Each row comes from the steps of one path. Every step used is in the known rows, and no mark comes twice. Write the path behind each row, first mark first.
Known rows:
solu fodi zode: [ 0.43  0.65 -1.43 -1.77  0.20 -1.14  1.26 -1.42  0.12 -0.94 -2.30  1.00
 -1.33  3.03  2.06 -0.95  0.89  1.06  3.64 -0.72 -2.21  5.67 -1.80  0.73
  1.85 -0.98 -1.86  0.36 -0.31  0.89  1.62  1.45]
fibus vevag fodi rivisir vepi: [ 1.29  0.77  1.08 -2.58 -0.63 -0.94  1.01 -1.71 -2.32 -1.50  1.76  1.77
 -2.02  2.36  2.16  0.41  0.15 -0.07  2.56  2.24  1.48  0.74  4.59  1.59
  0.68 -0.69  1.21  0.31 -0.09  1.57 -1.07  0.22]
vevag fodi rivisir: [ 0.23 -0.43  1.71 -1.74  0.89 -1.87 -0.50  0.35 -2.51 -2.89  1.05 -0.04
 -3.29  3.20  2.54 -1.76 -0.92  0.77  2.22  1.85  1.43  2.20  2.70  0.55
  0.17 -0.56 -0.92  1.59 -2.14  0.15  0.32 -0.46]
fibus solu fodi rivisir: [-0.42 -0.83 -0.73  0.82  1.24 -1.05  1.27 -0.55  0.71 -1.62 -0.39 -0.43
  0.34  4.12  0.78 -0.90 -0.24  0.31  1.08 -0.42  1.20  2.31 -4.94  0.39
 -0.92 -0.23 -1.42  0.47 -0.99  1.47  2.38  1.73]
rivisir fodi zode: [ 1.50 -0.54 -1.32 -3.04  0.58 -1.80 -0.28  1.19 -0.10 -2.81 -0.58 -1.60
  0.39 -0.55 -0.82 -1.60  0.47  1.04  0.42  2.01 -2.61  1.68 -0.30 -0.46
  0.56  1.21 -2.39  0.17  0.07  4.23  1.06  0.39]
zode vepi: [ 1.45 -0.60 -1.74 -2.56 -1.55 -0.35  2.63  1.29  0.89  2.15  0.06  1.83
  3.05  0.65 -2.25 -2.43 -0.09  0.16  2.87  1.75  0.38  1.91 -1.18 -0.17
  2.75  0.09 -1.96 -1.91  0.78 -0.37  1.90  1.06]
solu vepi rivisir fibus: [ 1.53  0.63  1.63  0.47  0.26 -1.57  0.17  0.29 -3.73 -0.16  0.24  0.72
 -2.65  0.83  3.01 -0.80  0.96  2.69 -1.10 -0.73  1.76  1.63 -2.89  0.11
  2.11 -0.42 -0.29  1.84  4.57  0.12  1.54  2.00]
vevag fodi rivisir fibus: [ 0.08 -0.55  2.67 -1.09  0.36 -2.36 -0.26 -0.29 -2.91 -2.98  1.54 -0.99
 -2.49  3.60  3.28 -1.91 -0.53  1.06  2.06  2.77  2.98  2.14  1.30  1.20
  0.53 -1.40 -0.36  2.29 -2.01  0.16  0.17 -1.68]
fodi vevag: [ 1.22  0.60 -1.85  0.04  0.11 -3.44  0.89  1.58 -0.92 -1.59 -1.29  0.33
  0.64 -0.74 -0.36 -1.40 -0.66  1.65  0.53  2.39  2.03  3.48 -1.15  1.02
 -1.91  0.81  0.49  0.44  0.10 -0.03  1.23  0.97]
rivisir fibus vevag vepi: [ 0.88  0.95  0.62 -1.17 -1.93 -0.92  2.61 -1.53 -0.65  0.90  2.22 -0.96
  1.51  0.99  3.23 -0.65  0.61  1.81  1.03  3.18  4.59 -0.15 -1.44  3.49
  1.76 -1.77  1.65  1.62  1.72  0.74 -0.28 -1.61]
fodi zode vepi rivisir fibus: [ 2.99  0.25  0.13 -1.55 -2.56 -1.95 -0.24  1.41  0.19 -0.33 -0.32  1.66
  1.60  3.93  1.03 -1.27  1.36  0.97  1.95  0.83  0.46  5.73 -1.41 -0.17
  3.95 -0.30 -1.51 -0.56  0.76  1.15  3.19  1.10]
vepi zode: [ 2.75  0.83 -0.78 -1.10 -1.71  0.22  1.57  1.34 -0.45  1.05  0.79  0.71
  0.68  2.46 -0.07 -2.29  0.72  0.61  0.53 -0.08  0.33  2.56  0.08  1.81
  0.39 -0.65 -2.64 -0.02  1.19  1.95  1.43  0.69]
solu fibus vevag vepi zode: [ 1.91  1.43  0.30 -1.09 -0.45 -1.10  1.55  2.17  1.47  2.34  1.08  1.87
  1.97  0.84  4.19 -0.36 -0.30  0.36  2.42  1.44 -1.27  0.10 -0.99  2.40
 -0.37 -1.23  0.74 -0.05  0.33 -0.59 -0.56  0.71]
rivisir vepi: [ 1.17 -1.26 -1.57 -1.78  1.32  1.31  2.25 -0.17  0.30  0.59  0.18 -0.46
 -1.01  0.60 -1.78  0.15 -0.01 -0.09  1.11  0.25 -1.67 -1.04  0.32 -0.64
  0.55  0.82 -0.36 -2.57 -1.65  3.27  0.32  1.48]
vevag vepi zode: [ 3.29  0.22 -1.93 -1.15 -0.05 -0.67  1.57  2.79  2.40  1.12  1.50 -0.70
 -1.24  1.79  1.89 -2.72  0.19  1.88  0.86 -0.48  0.61  0.53  1.49  3.49
  0.47  0.76 -2.73  0.25 -0.10  1.96  1.17  1.32]
zode vepi rivisir fibus: [ 2.29 -0.24  0.50 -0.43 -2.20 -0.80  1.53  0.88 -0.38  2.58  0.18  2.09
  2.27  2.74 -0.26 -2.25  0.06  1.74  2.46  1.54  1.59  2.51 -2.17  0.59
  3.49 -0.35 -1.93 -0.66  1.56 -1.02  3.28  0.60]
solu fibus: [-0.39  0.30  0.75 -0.77  0.85 -1.01  0.69  2.50  0.46  1.97 -0.43  0.91
  2.24  0.20  2.52 -0.63 -1.01  0.47  1.83  1.40 -2.14  0.50 -4.19 -0.23
 -0.85 -1.31  0.28 -0.09 -0.76 -1.38  0.20 -0.20]
rivisir fibus vevag: [ 0.08  1.20  1.00 -1.44 -2.27 -0.74  2.47 -2.29 -1.91  0.70  1.70 -0.50
  2.37  1.05  2.13 -0.20  0.89  1.13  0.83  3.44  4.51  0.73 -2.40  2.49
  1.78 -2.49  1.90  1.47  2.41  0.34 -0.31 -2.06]
zode vepi rivisir fibus solu fodi: [ 2.38 -0.49  0.33  0.21 -1.97 -1.12  1.96 -0.10  0.35  2.47 -0.38  2.06
  2.25  3.75  0.17 -2.29  0.22  1.57  2.80  0.81  1.64  2.99 -3.68  0.79
  3.19 -0.36 -2.00 -0.78  0.67 -0.86  3.81  1.25]
solu fodi rivisir fibus vevag vepi zode: [ 0.60  1.06 -0.68  0.36  0.24 -1.00  2.19 -1.29 -0.43 -2.60  0.42  0.28
 -1.36  5.33  4.08 -1.97  0.13  1.20  3.98  0.76  0.63  3.09 -1.77  2.78
  1.68 -2.31 -3.21  2.37  0.83  0.43  1.04  0.38]
fodi rivisir fibus: [-1.21 -0.10  0.77  0.21  0.63 -1.43  0.43  1.31 -1.84 -4.10  2.19 -1.68
  0.49  4.19  2.14 -1.63 -0.51  0.46  0.83  2.83  2.96  1.58 -3.48  0.02
  0.77 -2.11 -2.26  2.80  1.26  0.43  0.94 -1.58]
vevag fodi: [ 0.76 -0.44  1.68 -2.69  0.00 -1.42  0.41 -0.65 -2.04  0.20  0.24  0.01
 -2.76  0.87  1.59 -1.35 -0.50  1.51  1.99  1.43  1.16  1.90  2.98  1.27
  0.18 -0.16  0.90  0.44 -2.31  0.08  0.06 -0.37]

Write each row's path:
[ 1.70  0.98  1.95 -2.10 -3.45 -1.99  1.85 -2.39 -1.73  0.46  1.60  0.41
  1.78  1.85  3.02 -0.64  1.28  0.84  2.43  3.95  4.39  2.71 -0.19  2.55
  2.91 -2.23  2.27  0.93  0.77  0.69  0.02 -1.79]
rivisir fibus vevag fodi zode vepi
[ 1.79 -0.67 -0.59  0.27 -0.63 -1.64  0.94 -0.59  1.51  0.13 -1.50  1.02
  0.85  4.29  0.85 -0.92  0.94  0.88  1.60 -1.22  0.38  4.50 -4.35  0.39
  0.80  0.29 -0.89 -0.81 -1.13  1.74  3.81  2.82]
fibus solu fodi zode vepi rivisir
[ 1.64 -0.34 -2.08 -1.36  1.38 -3.06  0.82  1.27 -0.72 -2.75 -1.35 -1.50
  0.50 -2.60 -1.66 -2.23 -0.97  1.86  0.28  3.25 -0.68  0.76 -0.44  0.57
 -2.00  2.14 -1.68  0.23 -0.16  2.66  0.78  0.38]
rivisir fodi vevag
[ 2.90 -0.27 -0.08  0.87 -1.96 -2.40  2.04  0.02  0.15  1.69 -0.87  2.38
  2.45  3.08  0.04 -2.33  0.08  1.86  2.80  1.41  2.20  3.81 -3.58  1.09
  2.47 -0.07 -1.51 -0.73  0.69 -0.90  3.92  1.47]
zode vepi rivisir fibus solu fodi vevag
[ 2.99  0.16  1.42 -1.21 -2.82 -1.28  1.64 -0.39 -0.95  2.72  0.54  2.96
  1.37  2.88  0.87 -1.99  0.29  1.68  3.16  2.11  2.24  2.61  0.06  1.40
  3.74 -0.49 -0.63 -0.56  1.10 -1.06  2.52  0.38]
zode vepi rivisir fibus vevag fodi
[ 2.31 -0.48  0.47  0.83  0.84 -1.69  0.35  1.61  1.36  1.18  1.11 -1.02
 -1.68  2.84  3.36 -1.52 -0.08  3.60  0.04 -0.15  2.60 -0.18 -1.30  3.27
  0.53  0.79 -0.85  1.36 -0.41  0.58  2.52  0.86]
vevag vepi rivisir fibus solu
[ 3.23 -0.44  2.58 -1.93 -2.35 -3.43 -0.56 -0.40 -0.95 -0.30 -0.02  0.73
 -1.10  3.56  2.46 -1.51  0.85  1.37  2.29  1.52  2.12  5.07  1.57  1.16
  2.30 -0.04  0.95 -0.31 -2.68  1.24  2.20  0.36]
vevag fodi zode vepi rivisir fibus solu
[ 1.41  1.27  1.14 -3.39 -1.52 -0.87  1.47 -2.20 -2.19  0.72  1.20  2.01
 -1.19  0.77  2.10  0.20  0.33  0.80  2.18  2.15  2.04  1.27  4.04  2.37
  0.75 -0.66  2.30  0.38  0.59  0.32 -1.01 -0.13]
fibus vevag fodi
[ 3.04  0.55 -1.68  1.06  1.09 -3.76  0.10  2.96  0.37 -1.29 -0.98  0.35
 -1.70  0.46  1.92 -1.66 -0.95  3.36  0.39  1.30  2.15  2.87  0.47  2.67
 -1.82  2.11 -0.18  1.04 -0.28 -0.23  2.27  2.01]
fodi vevag vepi rivisir
[ 1.74  0.68 -1.16 -1.29 -0.67 -1.30  1.23 -0.80  0.46  0.01 -2.33  2.49
 -0.79  4.23  1.80 -1.52  0.92  1.28  4.60 -0.83 -2.63  6.47 -1.67  0.61
  3.24 -0.68 -2.72 -0.19 -0.02  0.02  2.90  2.16]
solu fodi zode vepi rivisir
[-0.89  0.75  0.94 -0.17 -0.39 -1.23  0.70  0.16 -2.25 -3.86  2.66 -0.86
  0.63  4.25  2.60 -0.80 -0.12  0.13  1.11  3.27  3.68  1.35 -2.27  0.75
  1.15 -2.47 -1.48  2.77  2.24  0.35  0.24 -1.49]
fodi rivisir fibus vevag
[ 2.58  1.25  0.77 -3.61 -2.72 -1.80  1.04 -1.72 -1.34 -0.02  0.78  2.88
 -0.48  1.65  2.23  0.02  1.09  0.09  3.13  2.38  1.57  3.38  4.28  1.87
  2.36 -0.44  1.93 -0.45  0.30  1.10 -0.14  0.47]
fibus vevag fodi zode vepi
[ 0.65 -0.55 -1.52  0.88  0.41 -2.42  2.04 -0.91  1.02 -0.59 -1.86 -0.14
  0.82  2.05  0.11 -0.97 -0.17  0.97  0.98  0.14  1.69  3.27 -4.71  1.21
 -1.99  0.63  0.45 -0.13 -1.68  1.18  2.52  2.27]
fibus solu fodi vevag
[ 0.20  1.42  0.90 -1.43 -0.23 -0.92  1.30  1.01 -0.04  2.26  0.36  1.92
  2.68  0.18  3.28  0.39 -0.52  0.06  2.27  2.04 -1.25  0.38 -2.65  0.60
 -0.50 -1.63  1.51 -0.15  0.68 -1.38 -0.74  0.11]
solu fibus vevag
[ 0.96 -0.99 -1.00  1.00  0.66 -0.77  1.72 -0.84  1.17 -1.34 -0.09 -0.53
 -0.04  4.85  0.37 -0.93  0.07 -0.30  1.12 -0.87  0.41  2.08 -3.81  0.61
 -0.80 -0.08 -1.99 -0.48 -1.63  3.17  2.41  2.53]
fibus solu fodi rivisir vepi zode
[ 1.67  0.93  3.30  0.32 -1.29 -1.53  0.09 -1.59 -3.22  1.08  0.71  1.30
 -1.44  3.60  3.78 -0.40  0.43  3.27  0.80  1.19  2.92  2.05 -0.25  2.64
  1.43 -1.09  0.87  1.87  1.55 -0.49  1.48 -0.86]
vepi rivisir fibus vevag fodi
[ 3.24 -0.30 -0.80 -0.79  1.81 -1.59 -0.60  2.62  1.60 -0.37  0.38 -0.64
 -2.83  1.68  2.37 -1.85 -0.32  3.61  0.54 -0.30 -1.07  0.40  1.51  2.37
  0.77  2.35 -2.74  1.08 -0.18  2.15  2.26  1.64]
vevag vepi rivisir fodi zode
[ 1.12 -0.27  1.31  0.70 -1.88 -1.83  1.99 -0.73 -1.09  0.14  1.63 -2.03
  2.08  1.60  1.72 -1.29  1.22  0.95 -1.51  1.27  5.21  1.09 -6.07  1.51
  0.73 -1.41  1.06  1.15  1.57  2.39  1.47  0.11]
rivisir fibus solu vepi zode
[ 2.19 -0.12  0.34  0.39  0.91 -1.19  0.46  1.71  0.80  1.18  1.24 -0.75
 -2.05  2.54  3.74 -1.83 -0.28  3.95  0.65  0.09  1.92 -0.09 -0.39  3.13
  1.14  0.60 -1.19  1.70  0.02  0.00  2.05  0.33]
vevag vepi rivisir fibus
[ 1.49 -0.48  2.76 -0.39 -0.49 -3.03 -0.05 -0.19 -2.64 -3.16  1.75 -0.69
 -2.88  3.98  3.41 -2.00  0.14  0.68  0.88  1.76  3.74  2.31  0.65  1.45
  0.52 -1.05 -0.35  2.07 -1.14  1.63  0.68 -0.27]
vevag fodi rivisir fibus solu vepi zode
[-0.06 -0.71 -0.99 -0.03  0.46 -0.72  2.26 -1.39  0.94  0.57 -1.15 -0.37
  0.82  2.42  0.30 -0.71  0.18  0.83  0.84 -0.76  1.00  1.88 -4.96  0.85
 -0.90  0.13 -0.31 -0.24 -1.16  1.50  2.31  1.93]
fibus solu fodi
[ 2.99 -0.14  2.23 -2.39 -2.36 -2.99 -0.68 -0.25 -1.45 -0.28 -0.08  1.11
 -1.85  3.20  2.69 -1.64  0.85  1.43  2.82  1.60  1.46  5.08  2.49  1.10
  2.98 -0.30  0.50  0.02 -2.31  0.79  1.71  0.06]
vevag fodi zode vepi rivisir fibus
[ 0.66  0.99  2.20 -1.77 -2.52 -1.62  2.18 -2.85 -2.54  0.48  1.86 -0.18
  1.04  1.19  3.18 -0.55  0.71  1.31  1.53  3.75  4.85  1.17 -0.36  3.04
  1.70 -2.29  2.75  1.58  0.74  0.34 -0.67 -2.37]
rivisir fibus vevag fodi
[ 2.33  0.39 -2.60  0.14  0.87 -3.53  0.92  2.63  0.96 -1.52 -0.74 -0.45
 -0.78 -0.92  1.02 -1.83 -0.98  2.42  0.84  2.08  2.31  2.15  0.46  2.55
 -1.83  1.87  0.23  0.61 -0.84  0.34  1.42  1.43]
fodi vevag vepi
[ 2.22 -0.41 -1.83  1.32 -0.07 -2.60  2.04 -0.06  2.01 -0.43 -1.31 -0.14
  0.46  2.50  0.85 -1.72  0.07  1.25  0.99 -0.43  1.83  3.17 -3.63  2.54
 -1.89  0.95 -0.51 -0.09 -1.74  2.01  2.78  2.84]
fibus solu fodi vevag vepi zode
[ 2.34  1.06  0.83 -2.25 -1.43 -0.83  1.14 -1.53 -2.11 -1.46  2.07  1.82
 -2.05  3.18  2.21  0.09  0.40 -0.43  2.63  2.13  1.62  1.36  5.07  2.22
  0.79 -0.76  0.51  0.16  0.15  2.22 -0.93  0.42]
fibus vevag fodi rivisir vepi zode
[ 1.72 -0.10  1.44 -3.25 -0.86 -2.58 -0.71 -0.26 -1.48 -1.26 -0.13  0.16
 -2.89  2.04  2.50 -1.01  0.54  1.14  1.91  1.08  0.37  4.45  3.40  0.80
  1.04  0.01  0.92  0.28 -2.68  1.39  0.66 -0.03]
vevag fodi zode
[ 3.04  0.51 -0.99  1.55  0.50 -4.09  0.33  2.29  0.16 -1.19 -0.70 -0.14
 -1.20  0.76  2.26 -1.92 -0.65  3.52  0.44  1.96  3.23  2.65 -0.21  3.19
 -1.38  1.48  0.24  1.43 -0.34 -0.35  2.07  1.02]
fodi vevag vepi rivisir fibus
[ 2.41 -0.16 -0.56 -0.25  1.58 -0.67  0.11  2.40  1.32  1.28  0.71 -0.02
 -3.00  2.12  2.80 -1.65 -0.64  3.62  0.60 -0.80  0.32  0.04  0.93  2.67
  0.65  1.45 -1.74  1.00  0.14 -0.03  2.09  1.52]
vevag vepi rivisir
[-0.26 -0.47  0.87  0.60 -0.95 -1.43  2.62 -2.35 -0.30  0.45  0.29 -1.98
  2.33  2.36  1.81 -1.12  0.51  1.48  0.51  1.61  4.05  1.66 -6.46  2.08
  0.50 -1.84  0.80  1.02 -0.50  1.02  1.48 -0.84]
rivisir fibus solu fodi
[ 2.53  0.42  0.47 -0.77  1.05 -2.01 -1.00  1.57 -2.85 -1.62 -0.47  0.89
 -3.60  0.14  1.85 -1.00  1.08  2.46 -0.89 -1.22 -1.16  1.88 -1.13 -0.97
  1.81  1.30 -1.60  1.17  4.34  2.07  1.82  3.08]
solu vepi rivisir fodi zode
[ 0.81  0.82  0.34  0.26 -0.60 -1.32  0.82  1.09 -1.19 -3.57  3.13 -0.89
  0.40  4.78  3.34 -1.53  0.18  0.38  1.24  2.68  3.81  1.41 -1.10  2.02
  1.15 -2.15 -2.34  2.85  1.97  1.32  0.46 -1.08]
fodi rivisir fibus vevag vepi zode
[ 1.81  1.20  0.63 -0.98 -2.44 -0.86  2.77 -1.34 -0.35  0.84  2.45 -0.75
  1.83  1.52  3.23 -1.17  1.07  1.68  1.04  2.85  4.59  0.53 -1.08  4.11
  1.74 -1.89  0.76  1.48  1.89  1.29 -0.14 -1.51]
rivisir fibus vevag vepi zode
[ 2.67 -0.32 -0.40 -1.00 -1.38 -0.38  1.25  1.55 -0.11  2.65 -0.34  2.90
  1.30  2.65 -0.98 -2.15 -0.24  1.58  2.60  0.42  0.05  2.44 -1.08 -0.02
  3.15  0.46 -2.58 -1.31  1.29 -1.16  3.34  1.66]
zode vepi rivisir
[ 1.54  1.22  2.61  0.41 -1.35 -0.90  0.42 -1.08 -2.83  1.18  0.65  1.55
 -0.28  3.46  2.92 -0.27  0.46  3.03  0.40  1.04  2.75  1.98 -1.53  2.14
  1.56 -1.21  0.27  1.98  2.53 -0.63  1.86 -0.55]
vepi rivisir fibus vevag
[ 1.20  0.46 -1.74 -2.01 -0.77 -1.13  1.63 -0.93  0.81 -0.27 -2.38  1.91
 -0.17  3.43  1.09 -1.59  0.88  0.68  4.83 -0.22 -2.36  5.97 -1.96  0.53
  3.21 -0.81 -2.54 -0.59 -0.22  0.46  2.21  1.98]
solu fodi zode vepi
[ 0.82 -1.14  1.44 -1.80  1.41 -1.41 -0.22 -0.07 -2.01 -2.82  1.19 -0.43
 -3.90  3.26  1.66 -1.08 -0.86  0.29  2.41  1.64  0.38  1.18  3.62 -0.18
  0.17 -0.07 -0.62  0.20 -3.36  1.74  0.04  0.09]
vevag fodi rivisir vepi
[ 1.15  1.38  2.33 -2.09 -0.79 -2.07  0.25  0.80 -0.49  1.14  0.25  2.12
  1.24  0.91  4.51  0.35 -0.18  0.05  2.91  2.00 -1.34  2.09 -0.19  1.03
 -0.11 -1.55  2.39 -0.08 -0.88 -0.80 -0.73  0.02]
solu fibus vevag fodi zode
[ 3.09  0.25 -0.53 -2.00 -2.10 -1.70 -0.54  1.95  0.48 -0.22 -0.68  2.31
  1.06  3.69  0.41 -1.36  1.31  0.98  1.94  0.15 -0.76  5.89 -0.35 -0.56
  3.52  0.29 -2.03 -1.01  0.93  1.17  3.43  1.73]
fodi zode vepi rivisir
[ 0.76  0.76  2.03 -1.37  0.35 -1.61  0.72  0.82 -0.52  0.36  0.94  1.80
  0.61  1.47  4.10  0.38 -0.80 -0.64  3.20  2.27 -1.25  0.19  0.06  0.59
 -0.63 -1.48  1.77 -0.31 -1.37 -0.41 -1.19  0.08]
solu fibus vevag fodi rivisir vepi
[ 1.67  0.37  1.87  2.61 -0.55 -2.55  0.22 -0.80 -1.55  0.27 -0.84  0.52
 -0.41  4.07  2.74 -0.90  0.03  3.43  0.16  0.42  3.01  3.20 -4.24  2.05
 -0.07 -0.43  0.08  1.82  0.50 -0.30  3.25  0.42]
vepi rivisir fibus solu fodi vevag
[ 2.50 -0.01  0.26  0.61  1.31 -2.62 -0.86  1.51 -1.83 -1.38 -1.29  0.79
 -1.75  1.04  0.17 -1.64 -0.56  3.61  0.00  1.00 -0.82  1.81 -0.21  0.73
 -1.01  1.99 -2.24  1.15  0.94  1.08  2.55  1.11]
vepi rivisir fodi vevag
[ 1.68 -0.05  0.08  1.44 -1.40 -2.71  2.58 -1.19  0.79 -0.08  0.34 -1.80
  1.84  2.70  2.33 -1.96  0.64  1.73  0.82  1.75  4.71  2.39 -5.37  3.48
 -0.22 -1.17  0.57  1.14 -1.04  1.70  1.97 -0.19]
rivisir fibus solu fodi vevag vepi zode
[ 0.08 -0.31  0.64  1.13 -0.97 -2.47  2.44 -1.97 -0.38 -0.44 -0.24 -2.03
  2.53  2.09  1.93 -1.24  0.35  1.58  0.60  2.20  4.72  2.43 -6.55  2.32
 -0.27 -1.27  1.28  1.19 -0.65  0.96  1.73 -0.69]
rivisir fibus solu fodi vevag
[ 2.53  0.26  0.56 -0.73 -2.84 -0.78  1.95  0.27 -0.64  2.65  0.63  2.83
  2.27  2.69  0.29 -1.79  0.40  1.49  2.66  1.77  1.97  2.35 -1.42  1.05
  3.78 -0.66 -1.35 -0.67  2.26 -1.10  2.79  0.56]
zode vepi rivisir fibus vevag
